Known rows, with every way that one mark hangs from another
(J643 J615 (J792 (J182 (J375 J921)))): [ 6.07 -3.36 -0.76 -2.82 -1.54 -2.40 -5.79 -2.57  0.82  0.02  0.46 -5.70
  0.96  0.18  6.49 -2.05  1.00 -0.06  2.18 -4.00 -0.77  4.14 -2.79]
(J792 (J182 J375 J643) (J388 J908 J921) J615): [ 5.64  4.99 -0.94  0.80  0.20  3.34 -3.97 -2.15 -1.52  1.76  1.27  2.29
  1.43  5.20 -3.00 -1.73  0.36 -1.46  3.80 -0.61  0.20 -0.16  4.49]
(J388 (J792 (J182 J375 J643) J615) J908 J921): [ 1.20  1.00 -2.14 -0.48 -0.47  4.66 -3.26 -2.11 -0.07  4.90 -3.28 -0.05
 -0.06  4.30 -4.55 -0.73  2.28 -1.33  8.60 -0.32 -2.36 -5.26  0.32]
(J201 (J792 J388 J615)): [-0.36  1.91  1.11  1.35 -0.91 -2.58  1.92 -2.84 -3.45  3.21  5.39  2.85
  2.30 -1.42  1.84 -1.63 -2.21  0.92 -4.24  3.60  2.42  2.22  0.71]
(J388 (J792 J615) J908 (J921 (J375 J182))): [-6.75  0.34  1.44  0.97 -1.82  2.79  4.01  1.64  0.68  2.38 -5.53 -0.04
 -2.71 -2.06 -3.06  3.22  2.07 -1.94  2.30 -2.01 -1.09 -5.33 -0.98]
(J792 (J182 J375 J643)): [ 5.36 -3.06 -0.39 -3.93  0.07 -0.59 -3.33 -1.03  2.78 -3.81  0.00  1.11
  1.96  2.58 -0.60  1.67  1.58  1.12  0.85  0.64  0.45  1.60  1.89]
(J792 (J182 J375) (J388 J908 J921) J615): [ 4.72  5.66  0.03  0.76 -1.33  5.23 -3.91 -2.94 -2.21  1.92  2.72  2.81
  1.57  4.93  0.12 -2.90  0.95 -1.59  4.60 -1.38 -1.45 -1.07  5.10]
(J792 J182 (J388 J908) J615): [ 2.84  2.25 -0.08  0.37 -0.24  3.22 -1.56 -3.39 -4.22  2.34  4.78  3.49
  0.60  2.30  0.52 -2.55  0.30  3.22  3.60  1.96 -1.12 -1.08  2.99]
(J388 (J792 J615) J908 J921): [-6.14  1.24  0.39  1.58 -1.51  4.26  1.86  0.62  0.46  5.32 -3.02  0.95
 -1.41 -0.82 -2.14 -2.34  0.76  0.07  3.83  1.06 -3.03 -7.29 -1.63]
(J388 (J792 J182 J615) J908 (J921 J375)): [-3.46  0.75 -0.85  1.13 -2.97  4.99  2.12 -1.21 -2.07  3.80 -3.49 -0.37
 -2.59  1.03 -2.97  1.00  2.77 -0.20  7.34 -1.95 -4.93 -7.21 -0.61]
(J388 (J792 J182) J908 J921): [-4.30 -0.37 -1.63  1.35  1.35  6.20  0.75  1.28  0.47  1.61 -1.64  2.74
 -2.81  1.17 -0.69  0.73  0.33  0.68  7.08 -0.45 -4.99 -6.89  0.48]
(J388 J908): [-3.04 -1.41  3.24  0.02 -0.90  1.17  3.91  3.01  2.17 -1.90 -0.85  4.75
 -1.12 -2.48  2.82  0.88 -0.16  2.97 -1.19  1.68  0.68 -2.83  1.06]
(J388 J792 J908 J921): [-8.13  0.00  0.18  2.14  0.38  4.20  3.60  3.90  2.38  0.84 -3.35  2.97
 -3.01 -1.18 -0.19  0.74 -0.38 -0.10  2.75  0.51 -3.15 -7.40 -0.88]
(J182 (J375 J921)): [-0.08 -0.50  4.32 -3.71 -0.74 -0.36  0.70  3.70  3.62 -5.33 -2.32  0.04
  1.89 -0.82  5.09  1.25  2.81 -0.13 -2.09 -2.36 -1.29  1.64  0.88]
(J792 (J182 J643) J388 J615): [ 3.52  0.49 -1.58 -1.03  1.68 -0.42 -2.88 -3.44 -2.33  0.96  4.16  0.31
  1.74  2.07 -3.45 -2.04 -0.37  3.16 -0.51  3.18 -0.05  1.71  1.19]
(J388 J792 J908 (J921 J375)): [-9.09 -0.17  0.47  2.46 -2.02  2.94  6.84  4.76  1.64 -1.44 -5.37  1.72
 -4.30 -1.77 -0.77  4.26  0.96 -1.28  2.14 -1.56 -3.61 -7.71 -1.10]
(J643 J615 (J792 (J182 (J375 J921)) J388)): [ 5.60 -0.89 -2.30 -1.12  0.12 -2.37 -5.58 -2.12 -1.30 -1.28  3.60 -4.68
  0.56  1.66  7.00 -1.82 -0.21 -0.88  1.39 -3.54 -0.75  4.88 -1.22]
(J375 (J182 (J643 J615 (J792 J388))) J921): [-0.35 -2.48  0.71 -1.07  5.63 -5.75 -0.98  3.54  2.06 -2.99 -0.84 -4.54
 -1.23 -3.84  2.67  2.37 -1.98  0.42 -5.48 -2.44  3.29  7.44 -3.37]
(J921 (J375 (J182 J792))): [-2.95 -4.99  3.22 -2.46 -0.01 -3.95  6.51  4.36  3.89 -7.65 -3.18  0.72
  0.81 -5.45 -0.75  5.50  1.44  0.48 -7.77 -0.48  4.10  3.98  0.16]
(J643 J615 (J792 (J388 J908))): [-0.74 -1.13 -1.45  2.73 -0.88 -2.82 -0.19 -0.06 -0.62  0.65  3.41 -0.71
 -2.07 -2.04  5.67 -1.98 -3.50  0.89 -2.12  0.59  2.59  0.84 -2.53]
(J182 (J643 J792)): [-0.86 -5.06 -0.86 -0.24  1.33 -4.17  1.21  1.04  3.34 -2.84 -0.66 -0.95
 -0.12 -3.28 -0.81  0.87 -2.79  1.06 -5.21  3.66  2.44  1.25 -3.66]
(J201 (J643 J615) (J792 (J388 J921))): [-0.13  1.42  1.20  3.43 -0.35 -4.95  0.87 -1.90 -2.15  5.42  4.50  1.21
 -0.12 -2.22  5.00 -2.09 -5.98 -2.02 -6.80  1.26  2.20  4.49  0.06]

Rows
[-2.46  2.85  1.65  0.95  0.31 -1.63  2.11  1.65  0.92 -1.85 -0.87 -0.38
 -0.29 -1.71 -4.52  1.96 -0.87 -1.77 -6.77 -0.77  1.86  2.07  0.92] | (J792 (J388 (J921 (J375 (J182 J643)))) J615)
[ 2.08  0.74 -0.52 -0.29  0.64 -5.19 -1.09  3.82  4.53 -3.49 -0.90 -1.75
  2.89  0.09 -1.98 -1.76 -1.18 -2.34 -6.38 -0.83  5.67  5.54  0.56] | (J182 J375 (J643 J615) (J792 (J388 J921)))
[-1.96  2.76 -0.31  4.49 -2.26  0.49  3.09 -0.25 -2.18  0.82  0.67 -0.30
 -1.74 -1.94  0.31 -0.71 -2.37 -2.84 -2.05  0.02  0.22 -1.50 -1.01] | (J643 (J792 (J388 J908 (J921 J375)) J615))
[-1.64 -2.68  1.43  0.00  1.28 -5.74  5.53  5.04  1.96 -5.54 -2.78  0.31
 -1.00 -3.79 -1.47  5.69 -0.04  0.84 -6.41 -1.15  7.08  5.01  0.18] | (J921 (J375 (J182 (J643 J615) (J792 (J388 J908)))))
[ 0.67 -4.59 -3.37 -3.46  0.97  0.27 -2.89 -1.18  1.69 -1.91 -0.84 -0.45
  0.48  3.28 -1.77  2.49  2.37  0.68  4.42  1.69 -1.98 -2.29 -0.57] | (J388 (J792 (J182 J375 J643)))
[ 1.34 -0.32 -2.63 -2.09 -0.44  2.63 -4.74 -2.93  1.15  3.74 -2.20 -2.68
  1.28  3.77 -5.42 -1.76  2.15 -1.57  5.16  0.07 -2.95 -3.11 -0.80] | (J388 (J792 (J182 J375 J643) J615) J921)
[ 2.08 -2.08 -1.44 -4.61  0.53  0.69 -3.91 -2.40 -0.88  1.93 -2.29 -3.90
  1.96  3.04 -2.35 -0.07  4.40  0.87  6.10  0.06 -3.32 -1.24 -2.01] | (J388 (J792 (J182 (J375 J921) J643) J615))
[ 1.72  2.26 -1.99  3.72 -1.26  2.31  0.27 -2.80 -4.07  1.50  2.20 -0.36
 -1.47  0.39 -0.18 -0.75 -1.68 -1.87  2.18 -1.01 -1.62 -1.15  0.13] | (J643 (J792 J182 (J388 J908 (J921 J375)) J615))
[-0.86  0.89  1.45  0.65  0.40 -0.85  3.74  1.15 -1.39 -0.23  2.07  2.96
  2.68 -2.05 -1.06 -3.02 -0.26  2.03 -3.43  3.71  3.77  1.35  1.12] | (J182 (J792 (J388 J908) J615))
[ 0.42 -0.67 -1.38  2.03  1.14 -2.49  0.73 -0.94 -1.39  1.07  1.64  0.18
 -0.31 -1.35 -1.61 -0.86 -3.09  0.49 -2.56  4.20  3.34  0.49 -2.25] | (J182 (J643 (J792 (J388 J908) J615)))
[-0.83 -0.26  0.92 -0.46  0.14 -2.39  2.54  0.65 -0.23 -1.33  2.90  0.87
  3.75 -2.51 -1.67 -3.95 -0.39  2.04 -6.00  4.04  3.09  3.08  0.30] | (J182 (J792 J388 J615))
[-2.45 -2.87  4.31 -3.38  5.63 -2.80  2.21  5.89  4.51 -5.43 -4.09 -0.36
  0.00 -4.24  0.36  4.44  0.56  2.19 -5.28 -1.43  1.64  4.74 -0.70] | (J375 (J182 J643) J921)
[-2.47  3.93  2.15  2.44  0.42  0.18  3.56  2.41 -0.12 -0.54 -1.91  1.72
 -1.62 -1.23 -3.67  2.64 -0.80 -1.65 -3.52 -1.07  2.50  0.17  1.96] | (J792 (J388 J908 (J921 (J375 (J182 J643)))) J615)
[ 4.13  0.88 -1.40  0.77  1.55 -2.25 -1.02 -4.93 -4.73  3.68  5.61  1.94
  2.40  1.32 -1.54 -0.56 -2.19  1.96 -0.76  3.54  2.09  3.72  1.18] | (J201 (J792 (J182 J643) J388 J615))
[-3.61  5.30  2.39  3.26 -2.98  2.09  4.41  1.66 -1.53  0.29 -0.19  2.24
 -1.38 -0.85 -0.84 -0.24 -0.45 -0.91 -1.91 -0.91 -0.79 -2.85  1.95] | (J792 (J388 J908 (J921 J375)) J615)
[-7.05 -1.64  0.16  1.42  0.01 -0.57  3.68  4.57  3.23  0.00 -7.04 -1.36
 -4.69 -2.27 -2.58  5.52  0.58 -1.14  0.55 -3.51  0.67 -3.57 -2.25] | (J388 J792 J908 (J921 (J375 (J182 (J643 J615)))))
[ 6.53 -0.94  1.01 -4.61 -3.79  1.46 -5.11 -5.45 -0.08  1.38  1.65 -0.35
  3.84  2.83  0.40 -2.97  3.31  1.22  2.68  0.37 -0.81  0.63  2.00] | (J792 (J182 J375) J615)
[ 6.72 -2.21 -1.11 -1.13  0.44 -3.96 -5.00 -4.04 -2.84  1.35  3.87 -4.33
  0.42  0.88  7.60 -2.04 -1.88 -2.20 -0.84 -1.16 -0.55  6.04 -1.34] | (J201 (J643 J615 (J792 (J182 (J375 J921)) J388)))
[-0.12 -0.68 -1.20  1.22 -0.79 -2.00 -0.32 -2.77 -1.58  0.79  4.48 -1.36
  0.96 -1.84  1.38 -3.39 -2.53 -0.25 -4.00  3.74  0.97  1.14 -2.40] | (J643 (J792 J388 J615))
[ 3.83 -1.03  2.18 -4.40  0.27  1.70 -2.34  0.53  1.55 -4.33 -0.36  0.17
  2.02  1.64  4.20  0.94  3.30  1.11  2.49 -2.87 -3.18  2.01  2.20] | (J792 (J182 (J375 J921)))
[ 6.54 -0.38 -2.98 -0.83 -1.29  0.11 -5.35 -6.36 -2.87  0.44  5.55 -1.80
  2.66  2.84  1.64 -2.89 -0.25 -1.57  1.57  1.42  0.05  2.36  0.34] | (J643 (J792 (J182 J375) J388 J615))
[ 1.33  2.63 -1.51  2.63  2.37  1.01 -2.09  1.41 -0.15  0.81  1.50  1.85
 -2.26  1.95 -0.70 -0.76 -2.47  1.74  1.60 -1.47 -0.10  0.15  2.11] | (J792 (J182 (J643 J615)) (J388 J908 J921))
[ 3.62  0.64 -0.19 -1.25  1.39 -3.46 -2.00  0.18 -0.25 -2.00 -0.33 -3.91
  2.27  0.45  0.97 -0.44  0.02 -2.42 -2.43  0.21  1.64  4.32 -1.99] | (J182 (J375 J921) (J643 (J792 J388 J615)))
[ 1.10 -2.39 -1.38 -2.63  1.12  0.70 -2.62  0.82  0.04  1.30 -3.53 -1.86
 -1.41  3.13  1.94  2.17  3.60  1.63  8.56 -2.62 -2.21 -2.30 -1.26] | (J388 (J792 (J182 (J375 J921) (J643 J615))) J908)
[ 1.45  4.94  0.06  2.16  0.37  5.21 -1.73 -2.04 -2.93  3.26  3.33  3.30
 -0.01  2.28 -0.87 -3.62 -0.79  1.03  3.14 -0.11 -2.40 -1.88  3.56] | (J792 J182 (J388 J908 J921) J615)
[-9.02 -1.51 -0.08  0.86 -2.09  0.93  5.31  3.89  3.04 -2.81 -4.19 -0.84
 -2.91 -2.29 -1.51  3.39  0.83 -1.51 -1.29 -1.17 -4.38 -5.61 -2.24] | (J388 J792 (J921 J375))
